What can hang from each mark
vofo: govuk
vide: duremo
dusel: duremo govuk vosi zerom
govuk: dusel
vosi: dusel vaki
duremo: dusel
vaki: bufo vosi
bufo: vaki
zerom: dusel nepe
nepe: zerom

Every row comes from one small tree of marks. Brackets hold a mark, then the marks that hang from it, in alphabetical order. Every link used is in the known rows. Which tree was each row made from?
(in the rows, 128 means zero)
Known rows
{govuk {dusel {vosi vaki} zerom}}: [142 125 137 114 120 147 136  94  71 133 127 100 139 114 115 129 160 153
 148 167 116 134 100 169 109 128 163]
{vide duremo}: [160 135 117 171 153 115 147 144 218  95 142 163 140 145 171  91 127 113
 130  77 152 148 149 107 144  91 137]
{dusel govuk}: [134 150 109 115 156  82 123 154 175 125 144 128 149 133 128 125 123  98
 137 140 149 127 127 107 142 126  95]
{zerom {dusel govuk vosi} nepe}: [106 104  72 122 108  91 117 122 147 150 116  89  90 147 132 194  99 122
 121 107 159  84 184 131 147 180  53]
{vosi vaki}: [143 148 119 121 170 113 134 103 169 116  80 150 153 131 163 119 135 118
 143 139 152 145 120 149 143 136 166]
{bufo {vaki {vosi {dusel duremo zerom}}}}: [151 147 170  88 105 131 105 120 106 142 135 152 159 112  76  73 107 130
 115 169 103 143  85 141  96 181 173]
{vide {duremo {dusel {zerom nepe}}}}: [111  84 101 198 153 110 175 127 176  94 149 156 126 157 117 138 110 107
 126  52 119 133 150 100 108  62 154]
{vosi {dusel zerom} {vaki bufo}}: [134 113 138  67 187 152 131 109 100 147 115 179 152 123 129 115 122 131
 114 187 137 192  64 160 136 139 206]
{govuk {dusel zerom}}: [108 146 122 150 134 119 136 111 115 103 173 122 167 110 119 127 135 122
 126 123 104 149 108 133  71  87 152]
{dusel duremo {vosi vaki} {zerom nepe}}: [121 101 125 141  96 146 138 139  96 104  70 103 154 116  80 140 127 159
 143 137  46  91 142 151 130 134 136]
{vaki bufo vosi}: [139 126 139  80 141 114  96 148 207 127 130 179 143 131 148  60 122 120
 103 114 177 112 113 104 157 194 190]
{govuk {dusel duremo {vosi vaki} zerom}}: [133 147 166 142  94 173 146 114  42 115 119  98 145  98 112 121 160 159
 143 155  78 123 112 162  98 110 148]
{vide {duremo {dusel {vosi {vaki bufo}}}}}: [175  89 152 125 176 177 150 124 177 139 106 173  78 161 194  81 159 130
 132 109 224 142 106 122 197 122 203]
{duremo {dusel govuk vosi zerom}}: [111  93 129 116 105 108 112 149 114 155 153  99 111 143  73 135 149 109
 125 162 159 102 107 109 141  96 105]
{vofo {govuk {dusel duremo}}}: [101 218 139 165 140 126 161 144 105  95 172 114 121 109 176 133 112 123
 136  87  89 132 142 117  97 113 109]
{dusel govuk vosi}: [141 122 107 102 116  98 100 161 164 148 131 101 122 136 123 121 140 117
 140 158 163 103 125 110 171 147  81]
{govuk {dusel duremo {vosi {vaki bufo}}}}: [145 156 163 115 144 201 138 117  88 117 106 131 123 103 182  96 157 162
 137 137 139 135 102 144 142 152 174]
{govuk {dusel vosi}}: [119 145 109 144 113 130 120  98 138 134 133 109 117 116 174 114 149 132
 138 121 166 138 118 121 123 138 126]
{duremo {dusel vosi}}: [ 98 112 111 147 113 121 110  99 177 143  93 128  90 141 165 114 148 109
 126 114 214 122 121 108 153 119 142]
{zerom nepe}: [ 99 123  68 154 157  91 131 117 198 100  97 139 156 135 151 142  98 113
 141  83 122 124 152 111 125 140 130]
{dusel govuk {vosi {vaki bufo}} zerom}: [173  82 145  48 157 147 104 180 103 151 139 114 144 135  69 113 150 148
 131 200 125 104  77 147 178 147 151]
{vide {duremo {dusel govuk vosi zerom}}}: [156  84 147 147 111 119 145 170 135 141 178 118  96 159  87 117 153 110
 123 127 157 113 127  97 153  69 104]
{nepe {zerom dusel}}: [139 120 101 160 139 106  87  72 185 131 116 133 111 151 159 167 115 129
 134  77 139 143 177 144 104 124 113]
{dusel duremo vosi zerom}: [114 120 147 149  61 143 100 167 121 103 124 103 154 111  83  99 145 151
 116 139  80  94 128 126 128  97 119]
{nepe {zerom {dusel duremo govuk vosi}}}: [156 123 134 147  78 129  84 127 122 149 121  87  82 142 119 172 131 148
 141 107 109  95 186 126 129 134  40]
{vosi {dusel duremo} vaki}: [125 183 145 128 145 142 157  82 100 130  64 166 141 109 182 119 119 119
 136 156 126 188 117 148 128 140 148]

Write each row's tree
[ 93 138 112 134 121 105 160 147  73 129 137 126 160 112  78 167  85 111
 127 146  48 142 131 112  98 120  75]
{vosi {dusel duremo govuk {zerom nepe}}}
[105 164 152 145  82 146 135 169  54 112 190  72 116 105 107 131 134 150
 129 124  53 100 126 131 105 108 102]
{vofo {govuk {dusel duremo vosi zerom}}}
[136 133 156 101 120 184 110 118 121 130  73 134  95 126 178 123 139 160
  99 127 173 106 146 167 167 167 153]
{zerom {dusel duremo {vosi {vaki bufo}}}}
[130 147 129 183 109 131  96  91 157 109 105 130 116 135 155 158 115 137
 129  67 103 132 192 139  93 107 100]
{nepe {zerom {dusel duremo}}}
[140 136 127  72 206 148 137  90 136 153  89 190 132 125 194 108 118 119
 125 165 185 201  75 149 160 169 197]
{vosi dusel {vaki bufo}}
[145 109 145 157 153 107 166 165 148 121 195 147 121 156  90 121 136  91
 121 108 149 133 128  97 124  47 122]
{vide {duremo {dusel govuk zerom}}}
[111 104 116 139  81 115 126 190  99 113 134  82 152 120  49 152 115 139
 133 137  43  71 148 107 129 123  65]
{dusel duremo govuk vosi {zerom nepe}}
[ 86 125 116 181  78 150 144 129  74  96 135  88 147 100  98 143 123 155
 134 100  45 104 141 123  81 114 112]
{govuk {dusel duremo vosi {zerom nepe}}}
[138  78 139 174  99 133 137 140 162 123 151 136  97 156 118  99 155 124
 118 100 168 124 128 108 144  61 152]
{vide {duremo {dusel vosi zerom}}}
[151 130 133  90 170 175 128 100 118 139 112 132 118 120 191 102 157 152
 143 148 179 144  87 149 150 168 189]
{govuk {dusel {vosi {vaki bufo}}}}
[164  95 103 123 107 108  75 108 147 170 131  91  79 158 123 180 132 136
 147 119 148 109 170 133 140 150  55]
{nepe {zerom {dusel govuk vosi}}}
[154 116 144  39 200 136 140 140  78 163 143 162 149 128  96 131 121 122
 123 214 133 179  62 148 147 147 162]
{vosi {dusel govuk zerom} {vaki bufo}}
[ 95 101  87 155 105 125 133 111 105 116 145  89 142 116 108 155 124 146
 139 110  84 116 125 128  91 127 127]
{govuk {dusel vosi {zerom nepe}}}
[100 174 151 172 106 141 145 129  84  81 163 121 173  94 114 117 134 132
 120 113  67 137 124 126  60  74 138]
{govuk {dusel duremo zerom}}
[146 166 163  68 187 155 154 137  90 149 108 171 133 116 162 116 118 123
 127 182 141 176  90 134 158 161 140]
{vosi {dusel duremo govuk} {vaki bufo}}
[126 156 176  85  76  94 135 152  70 156 158 147 146 108  70 103 110 111
 105 179  87 128 118 111 107 160 100]
{vaki {vosi {dusel duremo govuk zerom}}}
[ 75 152  93 187 112 119 141 105 154  87  92 128 126 124 162 172  83 124
 104  54 117 105 202 133  97 137  94]
{zerom {dusel duremo} nepe}
[126 124 103 107  99  98 101 126 145 160 132  94  85 142 137 163 126 119
 107 136 194  96 163 138 154 159  62]
{zerom {dusel govuk vosi}}
[146 149 133 154 122 116 104 123 133 128 134 112 114 140 127 175 114 126
 140  91  98 119 191 126 104 111  56]
{nepe {zerom {dusel duremo govuk}}}
[131 131 137  61 143 114 111 108 168 164 125 198 121 125 176  70 108 112
  95 143 194 164  94 108 154 210 185]
{vaki bufo {vosi dusel}}
[ 84  99  91 145 158  83 149 138 132 124 149 122 139 147  69 173 106  91
 134 114 118 113 131 101 106  93 112]
{duremo {dusel govuk {zerom nepe}}}
